In the rows, zero is written as 128.
Known rows, with every way that one mark hangs from another:
[q_444 q_12 [q_416 q_54]]: [117 151 111 114  92 149 105 159  88 113 181 137  89 105 187 163  76 113
  94 168 228  98 149 171 131 101 146 128 137  58 151  98 140  74 140 116
 131  82 106 158 106]
[q_638 [q_54 q_416] q_59 q_500 q_992]: [163 107  55 131  65  81  71  69 194 157 132 137 190 125 217  77  64  69
 114  59 161 132 186  92 139 206  47 142  79 143 166 121  91 154 151  58
 157  98 139 157 143]
[q_12 [q_444 q_416 [q_592 q_59]]]: [152 131 144 110  91  99  84 169 109 119 113 127  87  97 151 172 100 112
 115 116 188 115 167 112 156 137 190 124 114  84 180 110 150 104 133 105
 107  88 129 164  96]
[q_992 [q_592 [q_54 q_416] q_59 q_249 q_444]]: [193 132 158 112 145 102 118 133 155  80  63 154 138 113 102 132 121 109
 156  82  66 144 135 121 147 170 150 111 134 105 129 142 117 163 109 121
 138 126 135 135 185]
[q_992 [q_638 q_54 q_500]]: [154 113 113 127  92 138 121 120 111 152 108 132 178  90 189 133 110 120
  82 108 145 134 168 105 108 149 132 160  50 119 154 149 151 148 142  86
 107  54 145 125 117]
[q_592 q_59 q_444 q_500 q_893 q_992]: [177 171 171 118 165 100  88  72 190  95  38 128  92 110  55 105 163 105
 151  99  35  91  34 110 156 181 172 119 152 119 118 150 106 124 106 111
 197 172 149 103 108]
[q_249 [q_592 q_59 q_500]]: [144 165 139 126 110 103 113 142 141 138  89 124 146  96 138 169 137  98
 139  97 105  83 124 126 155 139 194 122  95  75 171  97 117 141 153 117
 134 140  99 139  98]
[q_500 [q_638 q_59 q_992]]: [129 147  84 132  75 102 119 136 158  91 152  84 152 117 205 125  95 107
 149  90 107  93 158 119 164 144 150 144 101 119 171  74 111 134 151  91
 129  87 128 143 123]
[q_500 [q_592 q_54 q_59 q_893] q_638]: [142 174 103 134 100 103 169 153 154  52 109  93 117 127  86 157 135 155
 181  73  32  65  90 107 161 164 189 142 142  91 133  69 112 139  95  86
 130 118  99 100 161]
[q_424 q_54]: [116 133 140 137 125 101 158 181 117 105 139 108 107  97 178 171 142  88
 115 117 129 127 148 159 141  95 145 140 100  73 146  89 128 122 153 117
 135 101 113 148 103]
[q_54 [q_592 q_992]]: [138 138 159 123 130 129 135 131 151 120 154 116 127 145 179 115 136 116
 112 140 127 130 139 131 130 120 136 122  96  87 165 112 150 137 161 155
 154 122 131 120  89]
[q_592 q_249 q_893 q_992]: [126 189 148 112 137  93 146 111 162  60 109 102 111 136 105 103 137 114
 135 120  69 138  77 110 150 158 131 142 155 104 143 121 140 130 129  94
 180 159 129  83 124]
[q_12 [q_444 [q_416 q_54] [q_592 q_893 q_992]]]: [158 156 130 112  87 123  99 164 127  84 130 107  56 113 139 142  93 119
 100 137 185 115 137 125 152 149 176 116 137  73 161 111 164  74 129 100
 126  85 107 151 113]
[q_12 q_444]: [133 127 128 112  96 112 127 189 110 118 136  92 105 130 205 165 115 112
 109 128 134 141 164 123 130 154 183 139  99  92 198  94 144 112 147  97
 119  82 130 166 106]
[q_893 q_592]: [121 148 153 112  90  98 132 129 102 140 156 103 135 129 193 136  97 107
 135 140 134 125 162 117 122 120 164 139  75  51 176  81 131 133 151 116
 103 100 125 145 105]
[q_893 [q_592 q_59 q_444] [q_638 q_54]]: [153 146 166 126 105  71  67  80 131 161 138 129 158 104 127  86  87 104
 197 128  63 113 152  82 149 154 137 132  62  63 169 124 104 154  98  94
 131 136 134 153 110]
[q_992 q_638]: [141 130 147 107 109 144 158 157 105 123 118 104 155  93 191 156 131 117
  91 131 142 137 164 127 112 110 170 150  69  91 165 129 161 126 144 112
  81  64 144 121  98]
[q_12 [q_444 [q_416 [q_54 [q_592 q_249 q_893]]]]]: [148 141 127 124  93 103  97 174 148  86 166 121  80 148 154 151  82 111
 118 122 151 129 140 111 121 158 157 117 143  94 181  86 152 110 134  97
 156  82  83 155 123]
[q_416 [q_54 [q_592 q_59 [q_893 q_638]]]]: [170 153 152 124 132 133 116 135 146 111 165 101 127 129 149 126 114  97
 134 154 105 122 147 132 142 123 126 111 110  76 157  98 119 126 132 118
 166  97  90 155 120]
[q_12 [q_444 q_416 [q_592 q_992]]]: [142 139 140 112  86 111  97 171 116 107 121 124  72 109 158 149  98 120
 106 126 192 117 155 119 151 143 181 127 115  78 175 117 167  91 145 113
 106  96 132 148  88]
[q_416 q_54 [q_444 [q_592 q_59 q_249 q_992]]]: [164 188 192 111 138 163 101 149 121  55 114  81 108  74 168 128 156 122
 110 134 143  99 139 162 224 106 160  99 163  50 124 132 157  93 120  84
 130 102 115 145 144]
[q_54 q_416 [q_592 q_59 q_249 q_444]]: [152 127 192 124 162  89  93 116 203 102 120 144 116 138 129 100 111 102
 154  87  96 131 147 118 119 155 116  86 123 100 150 117 117 153 108 127
 172 145 122 132 140]
[q_416 [q_54 [q_592 [q_893 [q_638 q_500]]]] q_444]: [173 170 159 121 121 157 119 158 135 107 187  81 124 113 206 111 121  83
  95 153 137 116 152 134 152 124 114  96 128  47 159  85 129 107 144 101
 159  64  74 165 128]
[q_592 q_249 q_444 [q_893 q_638]]: [137 175 152 116 142  73 107 125 163  85 111  95 119 124  96  82  97 107
 182 122  36 141  92  84 128 145 133 139 139  88 153 115 117 130 100  82
 178 135 113 117 126]
[q_249 [q_592 q_54 q_59 [q_444 q_12] q_992]]: [147 172 169 151 129 112 111 122 150 108  62 121 129 106  88 120 156 123
 159 129  88  81  92 157 166 161 193 126 144  66 137 138 134 122 104 133
 152 170 131 132 140]
[q_500 [q_638 q_59]]: [125 147  99 134 101 106 129 142 142  95 150  89 139 122 200 137 107 114
 144  88 109  84 160 129 151 139 177 142 103  97 172  70 125 128 148  85
 135  74 120 142 121]
[q_12 [q_444 [q_416 q_54] [q_592 q_500 q_992]]]: [160 147 127 112  82 130  72 170 125  94 112 132  57 106 151 157  90 120
 105 121 186  99 138 125 155 146 179 111 126  80 151 117 164  90 139 101
 126  87 110 152  97]
[q_424 [q_54 q_416 [q_592 q_992]]]: [128 125 170 138 144  99 154 160 175 101 156 137  86 122 164 134 140  74
 108 104 139 130 154 165 123 118  97 100 103  74 136  96 128 133 143 141
 157 135 109 130 107]
[q_12 [q_444 q_416 [q_592 q_54 [q_500 q_638]]]]: [167 148 114 107  69  99  92 182 116  83  98 137  77 100 132 176  91 126
 130  98 166 101 146  99 137 146 197 119 124  94 146  84 152 129 134 101
 121  84 105 149 115]
[q_444 q_416 [q_592 q_54 [q_500 q_638]]]: [165 171 102 108  83 110 110 148 118  81  90 149  96  82 106 165  94 131
 137 100 175  85 138 105 141 108 179 125 120  80 110  86 144 134 140 121
 124  99  97 129 107]
[q_638 q_54 q_59 [q_500 q_592]]: [140 100  57 149  74  93  90  91 157 167 134 129 181 131 204 105  87 121
 132  45 130  84 151  86 142 177 114 165  88 107 170 112 119 145 143  48
 146  68 125 134 140]
[q_416 q_54 [q_444 q_12 [q_592 q_500 q_893]]]: [177 189 158  73 110 176 108 162  73  91 128  81  85  48 199 152 134 105
  72 154 208  87 133 162 166  73 153  95 155  38 118  95 143  86 117  91
 139  69 103 147 149]
[q_638 q_59]: [134 126 120 121 113  99 127 126 143 136 137  94 155 125 210 128 115  91
 123 102 145 114 166 125 141 127 156 152 104  86 182  95 132 124 156  91
 138  86 135 147 112]
[q_249 [q_592 q_500]]: [133 166 117 124  97 111 135 160 132 136 106 113 139 105 169 160 122 105
 129 104 124  97 135 126 133 123 191 130  87  63 176  86 132 132 166 120
 125 124  90 139  95]
[q_424 [q_54 q_416 q_592]]: [130 118 161 131 136  94 155 173 161 111 162 133  94 114 179 153 131  72
 109  99 149 137 173 159 111 104 101 102  92  72 146  77 124 141 145 139
 151 113  97 143 114]
[q_592 [q_444 q_416]]: [123 141 122 130 122 115 114 140 143 111 133 119 111 121 150 120 100 123
 137 120 142 116 133 129 125 126 182 138 122  77 165 118 141  83 137 124
 129 102 120 157  91]
[q_12 [q_444 q_416]]: [128 131 117 117  83 101 115 185 121 116 154 120  90 132 183 168  91 108
 109 121 169 130 160 117 127 157 183 137 118  89 200  93 149  96 149 103
 116  84 116 165  89]

Rows:
[134 149  91 127 102 129 133 133 132  94 168 107 145 120 186 132 114 145
 131  97 102 105 164 114 133 126 155 135  72 112 165  78 138 155 137 116
 147  89 106 130 128]  [q_500 [q_638 [q_54 q_592]]]
[156 142 146 132 133 141  83 138 156  86 129 119 111 137 159 124 107 130
 142 121  98 114 124 128 122 113 146 104 127  90 131 106 141 133 137 116
 181  94  86 148 135]  [q_416 [q_54 [q_592 q_249 q_444 q_500]]]
[147 174 173 109 100  67 109  99 166  79  91 158 110 143 102 111 104  97
 165 102  85 120 106  96 126 176 124 116 130  77 109 100 127 179 126  97
 156 169 120  98 140]  [q_893 [q_592 [q_54 q_416] q_249 q_500 q_992]]
[133 148 168 113 130 113 162 191 130  92 136 107  85  67 191 158 149  71
  92  98 179 126 180 170 155  93 124 101 116  41 136  86 134 106 134 108
 117 102 106 152 123]  [q_424 [q_54 [q_416 [q_444 q_592]]]]
[150 119 106 139 106 101  78  97 143 145 140 150 172 131 178 109  95 120
 118  93 119 139 154  84 113 156  90 137  78 126 157 118 128 182 151  98
 184  94 113 131 132]  [q_638 [q_54 [q_592 q_249]] q_500]
[166 139 124 101  95 108 113 139 128 100 113 127 164  97 165 148 107  98
 133 110  95 152 144 104 169 138 122 132 102 128 163 134 104 158 158 127
 117 118 146 130 134]  [q_638 [q_992 [q_592 q_59 q_249]]]
[164 132 169 112 125 137 119 122 153 124 116 146 129 118 160 132 137 110
 102 123 124 113 116 110 107 120 139 117  83 107 140 131 155 162 160 147
 144 112 134  94  85]  [q_54 [q_592 q_500 [q_992 q_638]]]
[163 135 172 117 144  99  90 103 152 133 140 142 105 117 110 120 115 106
 132 134 141 102 103 118 111 122 142 107 142  95 152 109 118 125 113 150
 183 125 124 130 116]  [q_54 [q_592 q_59 [q_444 q_12 q_416] q_893]]
[169 132  60 126  76 115  98 105 154  96 138 108 176 103 192 107  90 125
 149  61  89  99 160 100 163 158 144 139  85 140 165 112 114 151 137  99
 130  77 133 140 161]  [q_500 [q_638 q_54 q_59 [q_992 [q_592 q_444]]]]
[158 165 191 147 167  88  94  95 189  47  33 130 126 132  43  96 165 137
 196 104  10 117  63 121 182 183 163 136 181 115 103 166 136 152  89 103
 191 188 153 112 152]  [q_592 q_54 q_59 q_249 q_444 q_992]
[136 142 115 132 105 137 119 150 141 105 189 131 108 135 173 146  84 114
 111 144 189 114 162 140 126 109 148 118 119  69 164  91 151  95 161 134
 138  81  80 162  97]  [q_444 [q_416 [q_54 q_592]]]
[158 129 163 133 140 157  86 134 127 115 145 113 114 121 170 131 121 124
 127 152 134 101 142 162 135 110 154 104 122  79 143 116 130 111 120 132
 163  87 112 169 135]  [q_416 [q_54 [q_592 q_59 [q_444 q_12]]]]
[101 154  78 145  91 113 116 143 158  51 130 100 125 124 133 113  98 195
 191  41  28  64 106  97 151 147 175 146 119 102 148  97 141 136  90  68
 130 101 100 102 162]  [q_500 [q_592 q_249 q_444] [q_638 q_54]]
[156 122  68 110  76  87 111  85 194 124 147 114 183 119 214  88  85  83
 119  68 157 137 187  99 144 163  78 145  91 129 171 117 113 147 134  80
 142 122 138 145 147]  [q_638 [q_54 q_416] q_59 q_992]
[149 135 171 102  99 115  98 172 112  93  87 108  97  98 158 144 118 129
 111 117 139 129 148 110 147 142 174 130 107  97 160 137 178 128 125  90
 105  89 148 120 121]  [q_12 [q_444 [q_592 q_249 [q_992 q_638]]]]
[190 151 130 107 132 105 142 133 134  70  77 121 137 119  96 124 124 120
 147 102  54 156 107 100 124 148 160 132 143 105 131 129 132 156 119 125
 153 105 119 115 185]  [q_992 [q_592 q_54 q_249 q_444 q_893]]
[136 169 115 122 103 117 192 143 157  72 106  94 112 148 102 122 146 144
 143 107  73 106  76 113 145 156 159 157 148  69 135 108 142 120 117 105
 132 141 115  89 137]  [q_500 [q_592 q_54 q_893 q_992]]
[142 146 157 114 133  90  93 115 157 103 151 139 101 132 114 107  93 118
 139 128 136 119  96 104  95 112 128 111 154  99 148 101 138 137 117 136
 196 120 108 111 130]  [q_54 [q_592 q_249 [q_444 q_12 q_416] q_893]]
[126 166 150 138 102 135 157 151 138 121 110 101 147 104 159 133 141 118
 107 122 123 101 136 146 143 137 188 136  81  64 176 130 166 117 153 127
  92 119 119 114  98]  [q_249 [q_592 [q_992 q_638]]]
[145 133 130 130 105 142 122 103 135 129 101 131 154 105 164 111 133 123
  88 118 125 127 133 120 133 168 130 154  74 114 144 168 159 133 143  97
 122  94 158 106 103]  [q_592 [q_992 [q_638 q_54 q_500]]]
[159 128 109  97  90 138 114 151 105 121 124 116 142  92 197 129  95 107
 115 136 137 143 148 130 141 118 130 128  96 107 165 134 114 125 150 149
 107  94 153 145 129]  [q_638 [q_992 [q_592 [q_444 q_12]]]]
[156 154 128 108  84 105  88 173 121  73 128 109  68 113 138 155  78 123
 115 119 173 125 144 108 142 136 171 118 146  82 162  96 162  97 119  79
 136  76  91 151 135]  [q_12 [q_444 [q_416 q_54] [q_592 q_249 q_893]]]
[136 165 165  82 125 125 146 169 135  88 127 101 107  86 202 127 122  92
  93 105 181 135 185 141 154 116 134  99 126  46 152  98 143 107 125  92
 106 107 117 140 135]  [q_54 [q_416 [q_444 [q_592 q_249]]]]
[195 132 136 108 123 127 150 146 101 114  90 139 157 103 139 171 141 105
 123 117  99 145 154 127 157 143 167 134 104  97 149 130 121 159 149 141
 115 100 138 140 148]  [q_992 [q_592 q_54 q_59]]
[154 150 176 133  98  31  70  97 162 121 124 123 159 144 118  71  68  89
 228 112  49 114 135  69 139 157 127 138 116  58 147  97 114 177 105  70
 153 130 118 134 143]  [q_893 [q_592 q_54 q_249 q_444] [q_638 q_59]]
[156 151 130 132 126 104 153 132 164  83  76  96 122 131  74 127 148 146
 177  87  42  93  75 104 145 157 182 148 156  80 133 112 117 124  88 101
 139 131 116 116 158]  [q_500 [q_592 q_54 q_59 q_444 q_893]]
[190 146 154 126 148 102  91 113 159  98  25 137 128 107  77 143 159 117
 173  98  49 107  85 111 146 156 185 130 142 113 105 133 109 158 110 116
 175 146 136 143 132]  [q_592 q_54 q_59 q_444 q_500]
[166 179 150 137 133  85 151 125 189  95  65 102 131 120  70 116 145 100
 158  95  75 110 114 130 135 178 181 113 133  67 151 105 118 124  96 115
 151 157  92 144 162]  [q_249 [q_592 [q_54 q_416] q_59 q_444 q_893]]
[177 175 159  82 114 141 138 166  99  93  88  94 122  63 181 152 159 109
 102 121 165 115 148 120 169  88 173 118 136  53 126 101 151 128 139 111
 117  98 117 138 124]  [q_416 [q_444 [q_592 q_54 q_500]]]
[129 154 142 126 132  88 124 128 170  78  93 101 113 127  85 120 126 147
 183  74  32  90  69  95 152 152 170 139 156  88 148 115 118 123  93  79
 148 136 117 100 149]  [q_500 [q_592 q_59 q_249 q_444 q_893]]
[127 130 187 147 158  80 122 149 197  77 132 145  78 127 128 109 135  87
 137  86  98 128 127 154 127 130  99  94 131  83 125 112 133 141 123 128
 178 146 110 121 129]  [q_424 [q_54 q_416 [q_592 q_249 q_444 q_992]]]
